What can hang from each mark:
Y: R Z
T: B N S U W
X: B
N: R T
H: S
S: H T
K: U
U: K T
W: T
R: N
Z: N Y
B: T X

Known rows, with every way that one mark hangs from another:
{Y {R {N {T B}}} Z}: [-55  36  -8  10  -2 -39 -29  25  -6  13 -17  -4   2  40 -47 -20  38  51
 -16  39  20  24  -9  28  20  20  14  17  -1 -12  68 -21  17  -8 -33   2
  19 -17 -52   2  23  30  29  32]
{S H {T {U K}}}: [ 49  21  -3  39  -7 -17  31  -1  29 -13 -16  18  24 -13  -7 -10 -49   9
 -19 -16 -25   4  21 -26 -57 -34  28  30   6  18 -23  39  -8 -30  13  11
  -8   9  31  63   3   9  10   6]
{X {B {T {U K} W}}}: [ -9  38   8  46   1  24 -17 -30 -14 -19  -7 -14  -1  36  23  -6 -13 -24
 -23  11  -5  14  27 -13  20 -22  30  62   6 -14  16   7 -37  -7   8  -6
  14   5   2 -12 -11  -3  41  -9]
{B {T {U K} W} X}: [ 14   9  14  20   0  13  50   3  11 -10 -18   5  36  10  -5 -43 -38 -44
 -40 -26 -54  15  -9 -26  30   0  13  34  37 -66 -29   5 -33  14  39  -4
   7 -17 -10 -12 -49  36  -5  -6]
{U K {T {N R} S}}: [ 26  -7 -29  -3  17   7  18 -83 -10  22  15  72   9  -9  -2 -11 -11 -14
 -13  44  -2 -38 -23  -3   4 -31  15 -12  -3   4  22   1 -12  18   3 -60
  24  -4  11  41  40 -40  -2  14]
{T S}: [ 18  13  21  -1 -28 -10  22 -11 -34  45  17  10   0   8 -22   8   1   0
  10   3  39 -13  11   8 -17  15  33   9 -23  37  20  16  -4  -3   7   8
  22 -11 -10 -17 -15 -17   0  18]
{S H T}: [ 39  35  -3  18 -15 -42   9   6  13  -6 -14   4  13 -12 -12  -9 -31  36
  15 -31   4  -3  47 -17 -60 -10  27  17  -9  34 -30  31   6 -16   6  27
   0   6   7  34 -28  16  20  28]
{H {S {T {B X} W}}}: [-10   3  14 -15  -1 -24   7  23 -31  -9  -2  -3  27  19  -7   4  14  48
  -5 -17  37   7   6  19 -29  33   4  -8  10  10  13  27 -37  13  12  11
  22 -16 -18  -8 -37   1  -3  17]
{Z {N R {T B U W}} Y}: [-29  26 -15   1  36  -7 -34 -10  20  -6 -26 -43  32  19  24  -3  58 -17
  -6  56 -46  58   5  -6  30   6 -30 -46  28 -24   5 -25  11 -20  -9  -9
 -30  -5  11 -21  53 -16   5 -33]
{N {T B {U K} W}}: [ -7   4  13  22  29   7   5 -30   0 -17  13 -10 -11  -2  24 -12  16 -13
   2   0   3   4 -10  37  17 -11 -10  14   9 -32   2 -13 -14 -42 -14   0
 -41  29  -9  -5  -3  -7  -8 -13]
{U {T {N R} {S H} W}}: [  5 -23  -1 -13   7  -3  -2 -32  -5  10   6  29 -14 -45   8  14   0   5
  38   9   6 -22  26 -23  -4  -7  -7 -52  -6  38 -12 -19   0  35   6 -30
  19  -9  17  25  22 -12 -23  20]
{H {S {T B N {U K}}}}: [ -2  -3 -10  -8  -1  -4   8   3 -10 -15   1  13  26  18  -4   7 -15  25
 -28   4  23 -10 -19  15 -24   6  -7   5   3  16  27  26 -23   2   1   1
  15  -8   5  21   8  -6  -1  -4]
{K {U {T {B X} {N R}}}}: [-42 -16 -56  23   5  15 -23  14  40   3  17  28 -21  13   2   6 -35  25
  -2 -28 -27  10 -45  -4  39 -10  -6  -2  -6  -2  -9   3  29  -8  21  -7
  -9  33  -6 -14 -12  18  -8 -12]
{X {B T}}: [-17  57  -6  22 -14   6 -28 -25 -17  -6  -7 -18 -11  55   8  -4 -11   1
  -8   4  13   2  32  -3  21  -4  33  59 -12  -1  17   8 -15   0   3   8
  19  16 -15 -30 -31   3  56   6]
{S H {T W}}: [ 36  19  18  31  -1 -39   0   7   3 -17 -12  -9  12 -36   2 -11 -15  31
  29 -33   5   9  63 -23 -66 -10  22   7   3  33 -38  21 -10 -11   3  23
   3 -13  12  28 -32  11   9  27]
{Z Y}: [  6  55  -2  38 -15 -14 -17 -17   4  24  -4 -19  46  14   3 -21   2  -3
 -17  15  -3  37   8   6  -3   0  27  30   3  37 -10  19   1 -31 -10  -5
  22 -18 -16 -12  -1   4  39   1]
{H {S {T {U K}}}}: [  2  18  -6  12 -13 -19  35  -6 -10  10  -9  22  44  37 -17   7 -18  32
 -21  11  23  -1  -9  11 -33  21  28  16   4  15  32  37 -34  -8  18  12
  15 -22  -3  23 -16 -11  -7  11]
{Y {R {N {T S U W}}} Z}: [-53  20   7  18  -4 -35  -6  27  -6  23 -20   3   9  24 -48  -6  36  29
 -11  47  17  34   1   4  16  26  22  10   7  -7  70 -24   8  -1 -21   4
  22 -37 -34  15  24  15   3  32]
{Z {N R {T B}} Y}: [-22  45 -28 -14  30 -23 -38 -19  13   4 -21 -37  29  36  13  -9  58   1
  -6  55 -32  43   4   5  27  13 -23 -43  15 -20  13 -18  24 -18 -13  -5
 -22   5  -7 -30  45 -18  24 -19]
{W {T {U K}}}: [ 38  17 -31  31 -28 -12  31 -39  -6  28  -1  15   0   9 -13   8 -25  -2
  -2 -13 -35 -15 -10 -12 -21 -26  28  46  -6 -17 -12  27 -16 -29   9   5
 -30 -19 -14  33 -22 -17  11  -4]
{Z {N R {T S U}} Y}: [-18  34 -20 -12  14 -20   1 -18  21  27 -26 -20  39  31   0  11  42 -27
  -7  70 -37  49   6 -22  22  24  -7 -46  21 -11  19 -12  22 -11   8   0
 -20  -9  17  -5  50 -38  -4 -18]
{R N}: [-18  41  -5  14  -8   4 -15 -26   9  30 -24   4  15   0 -30 -41   5  -1
   2  17   4 -16 -16  -4  -8  24   8  35   9   7  28  -6   7   0 -11  25
   2 -21 -44 -28  -1  47  31  -1]
{T S U}: [ 12  -8  18  13 -32  22  39   5  -6  42   9  15   4  11 -17  25 -21 -24
 -14   7   8   0  -7 -12  -4   4  22  19 -15  30  18  18  -5 -11  18   8
  -1   0  15   5   8  -8 -23 -13]
{H {S {T {B X} N U W}}}: [-17 -21   7 -16  -2  -3   3  31 -10 -20  -4   0  25   0  -1   9  -5  20
 -16 -14  23  10  -9   4 -18  23 -24  -9  15  13   7  19 -27  22  10   7
  18 -20   3  10 -13   6 -15  -1]
{Y {R {N {T B W}}}}: [-35  17   6  19  13 -15 -16  -6   3 -18 -22  -5  10  21 -24 -37  23  29
   6  22  10   7   3  13  27  22   2  -1  -1 -32  41 -22  17 -10 -32   6
  -7 -10 -40  -6  -5  17  23  -5]
{S {T B {N R} U W}}: [  2 -20  -9  -2  27  29 -43  22  20 -36 -10 -10  -6 -16  27   2   8  -5
   6  -9  -7   9   7  -3  -6 -14 -30   9  -7  -4 -26 -13   9   5 -27   4
 -26  -6  21   6   6   5  -7 -26]
{Y {Z {N {T U}}}}: [-36  42 -25  22 -17 -35 -20   8  -4  54   0 -11   7  28 -26  -3  22  18
 -10  26   1  35  -7  12   1   6 -10  20   3  14  43  -5  -1 -16   3  14
   7 -33 -19 -17  21  17   1  37]
{N R {T {S H} U W}}: [  0 -15  27 -15  10   6  32   1  17   9 -14 -11 -26   8  11  34  30 -10
  47  31   8 -11   5  10   4  33  34 -44   0 -13   0 -20  25 -16   4  15
 -23  21  21   3  -2 -40 -38  10]

Rows:
[ 42 -41  36 -13  -6  33  49  27 -11 -12  24  17  -4 -19  -1  10 -27 -23
 -65 -19 -22  -8 -44  -7 -17 -39  -2  -6  18  -7  -2  41 -29 -11  34 -35
  13  54  32  30  48  11  -1 -26]
{T {B X} {S H} {U K}}
[-18  18  16   0  20 -19 -17 -21 -14 -10  14 -25 -22   0  18 -13  35  14
  35 -14  32  -4  16  46  13  13 -12  -1  -4 -17  -3 -21  -1 -28 -24  16
 -30  24 -32 -36 -32  -4   1  10]
{N {T B W}}
[  5 -10 -10  16  12  19 -23   9  30 -13 -21   4  13 -14  13  -4  -6 -18
  16   3  -8  17  12 -20 -14   1  -8  18  -4   5 -24  -7  11   9 -15  12
 -14 -36  24  17 -11  -6 -16 -11]
{S {T {N R} U W}}
[ 24  20  12  -7 -26 -12  54   0   1   4  -9  -8   3  11 -13  10 -43 -12
  -6 -12 -15 -27  40 -23   5  -4  37  11 -12  -3  -9  -2  -2   2  23  26
  -8  17   8  -1 -15  14  -7  -4]
{B {T {S H} U}}
[ 19  -9 -30 -30 -25 -16 -15  -4 -15   0  13  -8 -31 -20  -5   4  -6   6
  11 -47 -18 -22 -13  -3  -8 -13 -34  13  -9 -14 -40   9  10  15  -6   1
 -13  -1 -29   0 -28   6  23   4]
{W {T {B X} N}}
[ 30 -11  35 -26 -13  -3   3  18 -38  -1  31 -19 -31 -15   1  21   7  26
   1 -23  34 -31  15  17 -29 -21   8 -23 -22  37   4  18  -5 -10  -2  -3
  12  51   3 -13  25   5  17   0]
{T B {S H}}
[ 17 -60  64 -12   0  35  26  58 -18 -22  18 -19 -18 -48  16  22   1 -20
 -19 -40 -11  15  -3 -20 -15 -16 -21 -31  20   7 -24  16 -31   8  29 -17
   6  31  31   3  24  23 -27 -24]
{T {B X} {S H} U W}
[ 22 -64  27  19  13  61   7 -12   1   3  12  15   0 -47  19  13   3 -73
  -7  42  -4  -7 -32 -18  -4 -22   8 -15   9   9  12 -14  -5  13  -5 -37
  25 -43  58  21  56 -41 -33 -23]
{T {N R} S {U K} W}
[-18 -61  18  10  10  67 -39  43  16 -39  16 -20 -13 -54  31 -16 -11 -46
 -27 -38 -23  26 -42  -5  26 -26 -79   5  20  -7 -36 -13  -8  16  -7 -25
   3  -5  20 -14  24  44  -9 -43]
{T {B X} N U W}
[ 15 -78  49 -52  14  34 -28  50 -19 -33  22 -24 -39 -70  26  15  29 -18
  13 -19  14 -16 -13  -5 -12  -7 -36 -70  10  14 -29 -14   9  46  -3 -31
  41  13  33 -13  37  -2  -7  -1]
{T {B X} {N R} {S H} W}
[ 16 -21   7 -46 -26  12  56  39  29  -6 -20   6   4  -2 -16   2 -51 -48
 -25 -18 -44 -16 -12 -45  27  18   0 -14  15 -34 -35  -7  22  49  40   5
  19  10  21   5 -14  24 -16  -1]
{B {T {N R} {S H} U} X}
[ -1  -1  -9 -39   2  -7  19 -20 -24  17  15  38  -9   9  -7   6  -1  26
  -7 -18   5 -11   0   2  17  -1 -18 -20  -8   7  -3   8 -19  24  18 -28
  -1  38 -25  -1  -5  11  -7   8]
{U {T {B X} S}}
[-40  -9 -44  57   3  -1 -19  -7  31  12  19  29  -9 -16   1   1 -40  16
  20 -26 -19  19 -12 -17  23 -13   4   8  -3  22  -6  -2  13 -13  21   0
  -5  -4  -3  -6 -25   8 -19  -3]
{K {U {T N W}}}
[ 16  23  26  -6  -6 -23  26 -16 -34   9   0 -17   4   3  -4  -5   0  -7
  22 -10  13 -21  61  -7   7  11  40   5  -8 -10  -5 -19 -19  15   7  20
   5 -19 -17 -37 -47  -1  -6  10]
{B {T S W}}
[  1 -51   9 -28 -10  50 -13  22  -5 -10  32  -2 -30 -31  11  26 -16 -38
 -26  -5  12 -18 -27   1  14 -28 -49  -7 -19  29   3  -7  13  10 -14 -12
  -4  26  31   1  60   3 -12 -42]
{T B N S U}
[-48  28 -21  25  -6 -50 -33  29 -17  16  -4 -14   8  53 -37 -13  39  59
 -18  36  10  47   4  24  26   2 -10  -5  -9 -13  67 -14  10 -13 -21  -8
  17 -31 -29  -3  27   8  21  32]
{Y R {Z {N {T B}}}}
[  0 -29  -5 -13  24  32 -28  36  26 -35 -14  -3   1 -16  20  -3   5 -14
  -6 -17 -19  22  -9 -11  -2  -5 -39   5   8 -20 -37  -4   7  20 -11  -1
 -17  -7  18   6  -4  14 -11 -21]
{S {T {B X} {N R} U W}}
[ 17  14 -42  33  15   2   4 -92   1  13  16  66  21 -16   0 -39 -35  -8
 -23  19 -12 -23 -22   2   7 -46  -5  20   4   5  10   7 -20   1  -1 -56
  18 -11  -2  39  28  -7  16  12]
{U K {T N}}
[ -9 -14  10  -9  39  35   3  -1  22 -20 -10  -7 -16  31  27  -4  39 -13
   3  21 -16  -1 -50  40  35  13   4 -15  15 -70  -4 -17   5 -24  -9 -13
 -31  37  -2 -15  -1 -16 -15 -15]
{N R {T {B X} {U K} W}}
[-10  -1  30   3   0 -15  38 -19  -5  20   4   0  -9  -7  -1  14  11 -26
  31   8  21   7  20   6   7  29  10  -3   6  -2   6 -13  -1 -17   6  24
 -29   2   0  -2 -26 -29 -39   9]
{N {T S U W}}
[  1  15  -9 -21 -23  -7  21  12  17  -4 -13   1  17   7 -16 -43 -46 -31
 -21 -36 -28  -9  -6 -18  36  19 -14  22  14 -39 -36  -7  14  41  22  11
  24 -11 -22 -27 -55  42  15  13]
{B {T N} X}
[  4   2  12 -18  13  -5  35 -29 -10   4  21  11 -17  14   3  11   8 -17
 -11  13  17 -16 -15  33  14  -2   2   6  -1 -24  19  -2  -2 -31  -3   5
 -36  51  -4   4  10 -28 -13  -9]
{N {T B S {U K}}}
[-15 -11  -2   1  -6  -3   4  16  -1  -3 -15   4  29  14  -4  17  -2  20
   5  12  26   3  -3   2 -24  32   7 -10   4  23  18  12 -16  15   5  13
  20 -40  10  13 -10 -12 -21   8]
{H {S {T {N R} U W}}}
[  7 -40   6 -54   2  38 -40  16 -22  -6  28 -12 -41  -9  14  23  29  -6
   8  11  37 -42 -25  28  10  -7 -21 -34 -32  21  10 -18  31  23 -31 -20
  18  23  12 -30  44 -17   7 -14]
{T B {N R} S}
[  4 -11   0 -14  20  -4 -36  19  -2 -31   2  -4   4 -34  14 -25   7   0
   4 -37   7  18  15  -5 -14  -5 -42  13   8  -5 -38  -2  -3  23 -14   1
   1 -14  -4  -5 -28  15   7   2]
{S {T {B X} N W}}
[-11 -40   8   1  27  53 -85  14  -6 -36  17 -39 -32 -32  44  -9  40   0
  25  -7  20 -15 -21  33  14 -21 -39 -21 -14   5 -15 -33  14  10 -47 -23
  12  -8   4 -45  27  12  16 -22]
{T B {N R} W}
[ 10   0  -7 -25 -18  17  23  -2  13   2 -10  -3  -5  15  -4  11 -28 -37
  -1  12 -14 -35  12 -17  32   6  17   3 -19 -16  -5 -28  24  25   1  16
  -5  -1  13 -12   0   0 -13 -15]
{B {T {N R} S U}}
[ 25  13 -23 -20 -26 -24   4  -4 -25  13   8 -10 -24   8 -10   7   4  29
  11 -49 -18 -18  -6   5 -11  -7  -6  20 -12 -25 -31  22  -9  -5   4  10
 -21   9 -43  -9 -46   6  23   5]
{W {T {B X}}}
[-36 -18 -32  39   0  -6  -5  -5  17  21  25  33 -14 -22  -4  16 -34   8
  20 -20  -9  16  -1 -25  19  -6  13  -7  -3  29   2  -1  10  -3  27   0
   0  -1   4  -2 -20  -8 -30   2]
{K {U {T N S W}}}
[  6   0  13 -55  13  -9   6  -1  -3  -1   2 -16 -47  31  10  31  46  26
  40  19  30 -40  -6  44   6  27  25 -48 -21 -17   9 -16  37 -17 -15  11
 -22  68  -5 -19   5 -34  -4  14]
{N R {T B {S H}}}
[-16  20 -13 -33  19   6 -21 -13  11  -2  -6 -20 -36  57  14   6  48  29
  35  19  21 -29 -26  63  30  29  13 -16 -25 -38   7 -22  38 -29 -31  11
 -33  51 -28 -40 -13 -16  10   5]
{N R {T B}}
[ 31   7  16  39  -4 -19  14  19  24 -21 -20  -6  15 -36   5   0 -31  12
  14 -30 -17  18  48 -35 -57 -18  14  14   8  28 -37  21 -12 -17  12  23
 -12  -8  29  46 -14  17  -6   6]
{S H {T U W}}
[ -8  13  -9  -9 -19 -29   8   2 -13   7  -4  10  31  17 -19   4 -13  36
   2   0  41  -9   4   9 -30  33   5   1  -5  34  23  22 -12  14   3  19
  30 -32  -8   8 -26  -9  -1  24]
{H {S {T N}}}
[ 10   8  -5  17   9 -17 -30  -8   3  -7  -5   3  15 -33   5 -21  -5  -3
  24 -15  15  13  37 -13 -27   2 -12  26  -2  20 -22  -4   3  12 -18  16
   2 -46   3   6 -34  -4   2  15]
{S {T N W}}
[ 38 -26 -19 -24 -39  -7  28   0   4  19   0   4 -33 -29 -11  50 -20 -15
  28 -10 -25 -34   1 -38 -28 -11   9 -13 -18  13 -26   6  22  12   9  10
 -16  -8  20  42   9 -31 -13   1]
{W {T {N R} {S H} U}}
